Every row comes from one small tree of marks. The marks that hang from a mark follow it in brackets, in the order of their numbers. Every link used is in the known rows. Which tree was each row made from?
Known rows:
j278(j213(j890)): [ 18  -8   9   9  15  10   8  -7  10   6 -11 -18   3 -16 -14  -4   0   4
  -4]
j236(j655(j226)): [  2  -2  -6   6  15   8  10  -6  21   2  -7   8 -20  -7 -11   0   8   0
  20]
j226(j655 j890): [ 22 -16   0   6  18  11  25  -9  13  12  -4  -4 -13  -6 -36   1   6 -15
  -5]
j655(j226): [ 14   0  -4   7  18  10  11  -7  16   8  -6   0 -12 -13 -19   6   5   0
  10]
j213(j890): [ 22 -12  12   7  14   9  16  -6  18   3  -7 -10  -3 -16 -41  -7   2   3
  -1]
j226(j284 j890(j213)): [ 10 -16  -9   8  17  11  15  -9   9  13 -13  -2  -2  -2 -22  27  10 -22
  11]
j278(j213(j890(j226(j655))) j284): [  6 -11   1   8  17   7   3  -6  -5   3  -8 -16  -4  -5  39 -24   3  -9
 -14]
j890(j213 j226(j284(j278))): [ -4 -10  -9   5  20   7  -2  -9  14  11 -18  14   7 -17  23   5   9 -14
  -7]
j655(j226(j890)): [ 17  -5  -9   9  22   9  19  -8  16  10  -3  -6 -14  -4 -29  22   8 -10
  13]
j890(j213(j278(j284)) j226(j655)): [  2 -11  -3   4  10   7   0  -5  -4   1 -12   3  -1   2  26 -29   1 -18
   1]
j278(j213 j284): [ -1  -7  -1   8  14  10  -3  -6   6   7 -14 -17  -3  -9   2   2  10  -2
  -1]
j284(j278(j213(j890))): [ 10  -9   9   4  13   6   2  -7   8   9 -17 -18   4 -25  -1   0   4   7
 -14]
j890(j213 j226(j655)): [  6  -6  -5   7  23  10   8  -8  18   8  -2  10   4  -1  12 -17  -6 -19
  -5]
j213(j278): [ 21 -11  11   7   7  11  11  -5  12   5 -15  -2  -3 -14 -44 -25   4   6
   1]
j284(j278(j213(j890(j226)))): [  7  -8   5   8  23   5   0  -7  12   9 -15  -9  10 -20  23 -11   2   2
 -19]
j655(j226(j284 j890)): [ 17 -11 -13   8  18   9  21  -9   6  13 -10  -2 -18  -6 -15  30  15 -13
  15]
j226(j284 j890): [ 18 -20  -5   8  17  11  22  -9  12  13 -11  -3 -10  -8 -40  18  16 -12
   6]
j226(j655): [ 19 -11   4   4  14  12  19  -8  15   9  -4   1 -11 -11 -28 -18   4  -6
  -8]

Write each row's tree:
[  6  -7 -12   6  10   6   5  -6 -10   3 -14 -12  -9   6   2  19   8 -18
  25]	j655(j226(j890(j213(j278(j284)))))
[ 14 -15  10   8   9   5   4  -4   0  -4 -11 -10  -3  -9  -7 -31   6  -1
  -3]	j213(j278(j284) j890(j226))
[ 14 -20   2   2  17   5  15  -9   4   9 -13   5 -10 -23  23 -19   9  -7
 -21]	j213(j890(j226(j284(j278) j655)))
[ -4 -10 -12   1  13   6   7  -8   9   6 -19  11 -24 -17  12   9  20   2
  13]	j236(j655(j226(j284(j278))))
[ 18  -9   5   9  20   8  10  -8   6   7  -6  -9   2  -8  21 -27  -5  -6
 -17]	j278(j213(j890(j226(j655))))
[  6 -10   6   8  12   7   0  -6   0   1 -12 -25  -2 -14   0  -2   7   2
   0]	j278(j213(j890) j284)
[ 32 -21   7   5   5   7  19  -6  -7   3 -15   3  -8  -9   7 -42   5  -5
  -9]	j213(j278 j890(j226(j284 j655)))
[ 19 -17   7   5   6   5  11  -5  -7  -3 -10  -7 -10  -8  10 -43   4  -6
  -8]	j213(j278(j284) j890(j226(j655)))
[  4  -8 -12   8  19   8  17  -7  17   5  -6   3 -22   1 -24  16  11 -10
  24]	j236(j655(j226(j890)))
[-11 -11 -21   2  16   5   7  -9   4   9 -19   9 -17  -3  21  37  16 -19
  24]	j236(j655(j226(j284(j278) j890(j213))))
[  0  -8  -3   8  11   7  -7  -4   2  -1 -14   2   7  -1  13 -17   3 -11
   7]	j890(j213(j278(j284)) j226)
[  5  -9 -19   4  18   6   9 -10   2  15 -18   2  -9 -10  13  43  14 -20
  14]	j655(j226(j284(j278) j890(j213)))
[ 21 -12 -13   7   9   8  13  -8  -7   9 -18  -1  -9   1   1  22   8 -16
  26]	j655(j226(j284 j890(j213(j278))))
[  7 -13 -15   7   6   7  12  -7  -5   3 -20   6 -18   6   8  16  13 -16
  33]	j236(j655(j226(j284 j890(j213(j278)))))
[ 17 -16  12   4   2   6   7  -4  -4  -5 -13 -17  -8 -15 -29 -22  10   4
   4]	j213(j278(j284) j890)
[  2  -9   2  11  19   6  -3  -5   2   2  -9 -18   4  -9  20  -7   3  -3
  -7]	j278(j213(j890(j226)) j284)
[ 27 -18   9   9   8   7  13  -5   1   2 -16  -1  -1 -14  -7 -29   6   1
  -1]	j213(j278 j890(j226(j284)))
[ 19  -6  -8   8  12   8  10  -7   1   7 -13  -4  -3   1 -11  16   1 -14
  24]	j655(j226(j890(j213(j278))))
[ 18 -19   4   1   8   6  11 -10  -7  13 -22 -11 -10 -24  27  -7   9  -1
 -17]	j226(j284(j278(j213(j890))) j655)
[ 25 -13  12   9  12   7  11  -4   9   0 -11  -5   4 -13 -21 -35  -2   4
  -4]	j213(j278 j890(j226))
[  4  -9   2   4   5   8  -3  -4   0   0 -16  -6   0  -5 -12  -8   7  -8
  13]	j890(j213(j278(j284)))
[  5 -13 -16   8  15   9  20  -8   9   7 -12   6 -28  -2 -12  24  19 -11
  24]	j236(j655(j226(j284 j890)))
[ -2 -14 -16   3  16   5  13  -9   8   9 -18   6 -27  -8   4  28  23 -10
  14]	j236(j655(j226(j284(j278) j890)))
[ 17 -15   2  10  18   8  15  -7  12   4  -9   1  -1 -15  -8  -8   7  -4
  -6]	j213(j890(j226(j284)))
